In the rows, zero is written as 128.
Known rows, with every step that occurs
viveg-leka-rovezu-venim-fidevun-kamav: [163  63 149 130 144 163 140  86 135 122  69 121 132  92 163 145 123 100]
viveg-kamav: [118 138 149 166 132 144 197 126 110 124 127 114 126 126 142 123 127 143]
venim-fidevun-leka-rovezu: [170  43 209 109 124 133 135 132 146 145  97 105 168 100 127 134  94 131]
fidevun-kamav-viveg-leka: [140 103  96 138 138 129 166  90 145 100  86 156 114 113 195 140 121 110]
leka-rovezu-venim-fidevun: [141 101 151 114 155 164 139  81 134 136 107  95 144 106 115 143 118 112]
rovezu-venim-fidevun-leka: [166  81 146 104 122 139 124 139 154 147 117  77 126 127 134 162 125 121]
venim-fidevun-viveg: [176  91 137  64  78 126 128  89 139 138 121 118 158 118 146 141 133 123]
fidevun-venim: [143 135 110 109 141 120 157 146 140 116 133  82 118 125 125 125 120 120]
kamav-viveg-leka-rovezu-venim-fidevun: [154  67  98  76 186 135 169  41 164 120  95 119 147  95 152 158 114  93]
leka-fidevun: [121  96 149 149 145 135 116 117 140 132 146 147 137 131 145 159 135 116]
kamav-viveg: [124 140  93 118 144 135 176  89 142 113 124 127 130 123 142 137 112 120]
venim-fidevun: [147  83 119 103 129 136 134  89 145 135 112 123 153 135 120 144 134 131]
rovezu-venim-fidevun-viveg: [171 118 124  66  89 143 136  92 140 141 130  92 129 120 151 155 144 109]
leka-rovezu: [128 120 173 135 139 141 143 119 118 127 116 128 145 100 126 115 103 125]
viveg-leka: [139  87 105 102 144  98 105 128 143 127 116 150 130 122 152 127 141 121]
leka-rovezu-venim-fidevun-viveg: [173 110 171  70  96 154 144  83 129 141 117  93 149  95 146 141 120 104]
leka-rovezu-venim-fidevun-kamav: [148 107 174 156 130 194 168  85 119 124  81  97 124  97 143 144 116 107]
fidevun-viveg-kamav: [149 150 165 125  74 134 198 131 103 130 139 111 128 114 173 124 125 133]
leka-venim-fidevun-kamav-viveg: [147  87  49 154  95 179 173  26 120 100  81 116 112 117 150 168 127 118]
rovezu-venim-fidevun: [144 105 104 107 140 152 136  89 145 135 121  95 130 129 119 157 142 115]

Rows
[159  23  37  87 126 115  79  63 132 130 100 133 132 119 133 159 163 126]	viveg-leka-venim-fidevun
[134 151 120 162 122 160 198  93 128  98  98 133 110 120 169 141 108 114]	fidevun-kamav-viveg
[137 125 124 140 160 157 187  84 137 101  84 129 107  82 192 141 101  89]	fidevun-kamav-viveg-leka-rovezu-venim
[188  40 162  44 105 105 117  90 148 137 102 144 175  85 168 130 126 112]	venim-fidevun-viveg-leka-rovezu
[154  37   4  79 142 116 127  24 150 113  93 134 138 118 148 171 147 116]	kamav-viveg-leka-venim-fidevun
[158  86  74 117 152 155 178  52 165 105  83 122 112 115 185 171 135  97]	rovezu-venim-fidevun-kamav-viveg-leka
[140  93  33 144 118 139 146  69 122  96  84 141  95 110 186 153 134 109]	fidevun-kamav-viveg-leka-venim
[120 117 143 188 135 170 180  80 140 105 117 152 119 124 185 172 114 103]	leka-fidevun-kamav-viveg
[140  77 153 103 155 108 114 124 134 128 105 150 145  93 147 114 118 120]	viveg-leka-rovezu
[135 113 102 100 186 124 163  79 149 112 113 125 126  92 165 142 105  92]	kamav-viveg-leka-rovezu-venim
[151  92 146 153 106 164 154  95 133 120  83 128 131 125 145 142 131 124]	venim-fidevun-kamav
[135  96  71  88 163 100 150  90 159 111 114 152 129 121 166 138 125 114]	kamav-viveg-leka
[146 117 195 130 139 142 132 167 127 141 124  83 118  94 138 132  93 115]	fidevun-leka-rovezu-venim
[171  81  76  72  57 134 106  64 112 135 117 104 139 117 138 153 152 125]	leka-venim-fidevun-viveg
[164  57  87 117 140 139 173  55 166 105  69 158 136 116 182 156 126 109]	venim-fidevun-kamav-viveg-leka
[129  66  98 109 175 105 131  83 171 117 133 171 145 123 181 171 132 104]	kamav-viveg-leka-fidevun
[151 102 107 139 121 169 200  52 146 107  81 125 133 119 159 154 114 116]	venim-fidevun-kamav-viveg
[123 146 157 135 156 156 137 118 117 131 126 103 120 103 124 128 111 109]	leka-rovezu-venim
